Every row comes from one small tree of marks. The marks that hang from a mark follow it in brackets, in alphabetical order. Every link used is in the known rows. Which tree was each row made from?
Known rows:
U(D M): [-29   3 -19  33  -9  -7  -7  11 -23  39  23 -21  25  21   7 -23 -21  28
  -5   1  54  -1  30 -14]
M(U(D(Y))): [ -6 -20   4  12 -28   0   4  35 -11 -15  19 -14  29   4  21 -24 -14  36
 -27  -6  17 -20  -2 -22]
V(X Y(U)): [-14  17   8  15 -18 -12  -6 -18  19  -5 -13  -1  29 -49 -17   8   2 -10
 -15  -3 -13   1  27 -43]
V(U X Y): [-22   8  -4   9 -28  -7  -2 -29   7 -15 -18 -11  33 -47 -10  12   2 -15
 -12  -8 -14  14  25 -42]
X(V): [ -3  13  -1   6   4 -11 -18   4   4   8   8   3  11   9  -2  -5  -3  10
  -4  -1  -1  13  -2  -6]
X(V(U(D) Y(M))): [-23  15 -13   9 -26 -12 -12   3   5   4  -5   7  31 -17   0  -4 -16   9
  -5  -2 -10  21  13 -15]
M(D(V(X) Y) U): [  5  -2  -1   8 -22 -19  14  15  -6 -29  34 -10  22 -29   2 -13   1  15
 -36 -26  25 -14 -23 -36]
V(U Y(M)): [-40   9  -3  15 -32   1   1   0  -5 -15  -9  -3  34 -47   2  13 -10 -12
  -5   3 -25  15  25 -25]
D(V(X Y)): [-18  23 -12  29   0 -19 -12 -13  13  -1   1  -3  15 -26 -31  13   7   3
 -11 -10  21  28  16 -41]
V(X): [-12   6  11  17   6 -12 -11  -7  11 -10   1  -8  14 -12  -7  13  -3   0
  -9   0  17   8   5 -33]
V(U(D) X Y): [-23   4  -9  15 -37 -14  -5 -25   6  -7 -18 -13  37 -39  -6   3 -14   2
 -13 -15   4  11  32 -42]
U(M(D(V))): [-23  19 -18  24   3 -15  -1  -2 -24  30  36 -17  13  -3  -5 -10   0   3
  -9  -9  42   4  13 -13]
A(U): [ -5   2  21  18   2  -5  20  12  10  13   0  -4  23  -6 -13   1  -4  15
 -19   9   3 -12  -4  -8]
A(U(M)): [-13   6   8  25   3   0  25  15  -2  29   8  -8  29   0 -12  -9   3  12
 -19  16  20 -13   3  -8]
Y(M(D(V))): [-33  19   6  27   2 -19  -5  20   2  -8  23   5  12 -27  -2  19 -24  -1
  -4  -1  20  13  -7 -20]
A(U(M(D(V)))): [-10  13   3  25   2 -11  26   8  -3  33  18  -7  24  -7 -18  -8   0  12
 -21   5  29 -12  -2 -10]
V(Y(M)): [-37  15  -7  17 -10   1 -12   9  11  -7   6  -3  27 -43   0  13  -7   3
  -3   4 -17   8  22 -26]
M(D(V(Y)) U): [ -8   6  -8  -1 -16 -15   1   7  -4  -3  32  -8  18 -34   8  -9  -3  18
 -32 -23   4 -15  -5 -30]
A(U(D(Y) M)): [ -8  -4   1  35 -17  -5  29  24  -6  25  10 -14  37   6 -12 -23  -8  29
 -21   7  41 -16   5 -11]
D(V(X) Y(M U)): [ -9  16  14  53 -27 -23  18  26   1 -36  -2  14  25 -25 -33   8   0 -12
 -13   4  36  26 -10 -38]
V(X Y): [-19  14  -8  11  -5  -8 -15 -20  22  -9  -3 -13  26 -44 -12  13   4   2
 -11  -8  -6   8  24 -44]
D(V(X) Y(M(U))): [-12   6   1  43 -21 -14  14  34   3 -47  13   4  27 -22 -20   5   4   4
 -20   1  38  24 -21 -43]
Y(M): [-36   9  13  27   2  -4  -6  28   3 -14  12   4  17 -16   7  18 -20   0
   1  17   6  12   2 -17]

Write each row's tree:
[-32   8 -23  22 -36  -8   1 -24  -6   9  -8 -18  42 -33  -6  -7  -7   0
 -13  -8  21  11  39 -42] => V(U(D M) X Y)
[ -5  20  -3   3 -12 -10 -15  -5   9  12  -3   6  21 -16 -10  -7   2   3
  -8  -2 -22   7  14 -13] => X(V(Y(U)))
[-14   8  -2  39  -6 -12  23  17  -4  41   8  -6  29  12 -21 -16 -11  29
 -20   9  50  -4   7 -13] => A(U(D(V) M))
[-35  17  -9  11 -10  -7 -11   3  11  -6  14  -6  25 -53   2  14 -12   2
  -5  -7 -16   2  20 -26] => V(Y(M(D)))
[-11  20  13  28 -13 -20   9  -2 -16  24  10   2  18 -12 -12  -9  -6 -14
 -13   1  25  -5  13 -20] => Y(U(M(D(V(X)))))
[-28  -4  -7  26 -29  -7   5   1 -34  21   4 -18  28  11   7 -15 -18   6
  -6   0  31   6  25 -11] => V(U(D M))
[-11   0  23  35 -31  -6  17  35  -9 -32   3   3  28 -22  -6  -1  -9  -8
  -7   8   4  -1  -4 -17] => D(Y(M U))
[ -1   9  -2  20 -22 -30   9  -9 -11 -18  19 -11  16 -29 -17   2  -3  -5
 -14 -31  29   8  -9 -26] => M(D(V(U X) Y))
[-16   8  12  34 -24 -13   4  11 -22  35   3  -4  25   9  -1 -21 -21   6
 -10   8  30 -10  28 -12] => Y(U(D M))
[-40   8  -6  24 -36 -12  -2  -9  12 -19 -16  -2  41 -50  -3  12 -23  -2
  -9  -2   5  18  26 -47] => V(U(D) X Y(M))
[-18  21  -1  19 -17  -9  -1 -18  12   7  -7  -4  33 -45 -16   1   6 -13
 -14   2  -1   1  32 -44] => V(X Y(U(M)))
[-16  18 -12  -1  -8  -7 -14   9  14  -2  14   7  24 -28   5  -3  -4  11
 -12  -3 -19   6   0 -19] => X(V(Y(M(D U))))
[-20  18  -5  24 -23 -12  -3 -15   9  14  -7  -6  36 -37 -14  -5  -6   0
 -15  -1  11  -1  37 -45] => V(X Y(U(D M)))
[  3  12   6  22 -21 -29  10   3 -13  -6  21  -6  14 -24 -18  -5  -7   0
 -15 -28  23  -4  -6 -17] => M(D(V Y(U)))
[  3   3  13  10 -22 -21   9   3 -12 -10  22 -11  18 -28  -1  -6 -10  -1
 -12 -25   7 -19  -3 -13] => M(D(Y(U)))
[-19   6   0  46 -33 -14  18  27 -18 -36   4   3  26 -16 -22   6  -1  -8
  -8  -3  29  34  -9 -22] => D(V(U) Y(M))
[-27  14 -12  38 -12 -23 -16   5   9   9   4  -4  22 -10 -14   3 -26  27
  -8  -9  42  20  20 -35] => U(D(V(X Y(M))))
[-11  13  14  52 -29 -18  17  34 -11 -26   4  12  23 -18 -29   2  -3  -7
 -10   2  28  21  -7 -24] => D(V Y(M U))
[ -6   8  -7   0 -13 -18   1   0   4  -9  29  -6  19 -39   4  -5  -2  15
 -36 -24  10 -11  -8 -41] => M(D(V(X Y)) U)
[-30  23  -8  33 -17 -18  -2  -9   5 -13  -8   6  24 -36 -26  20  -1 -11
  -9  -2  16  37  12 -42] => D(V(U X Y(M)))
[-19   3  -5  47 -21 -24  -2  24   1 -13   9  -4  26  -2 -17  -3 -24  26
  -9  -8  56  20   4 -33] => U(D(V(X) Y(M)))
[-17  17 -10   3  -8  -3 -15  13  16  -4   9   9  24 -20   4  -2   0  11
 -11   4 -19  12   3 -18] => X(V(Y(M(U))))
[-18  23 -13   2  -5 -12 -17   1  15   3  12   7  21 -28  -2   2  -5   7
  -5  -5 -15  13   6 -15] => X(V(Y(M(D))))
[-20  -7   1  35 -25 -12  -3  30  -7 -10  12 -12  27  -1   3  -9 -29  29
  -4  -7  34   1   8 -18] => U(D(Y(M)))
[-29   2  12  11  -6  -5   2  36   1 -20  30   2  21 -30  24   8 -23   7
 -17   6   2 -10 -13 -22] => Y(M(D U))
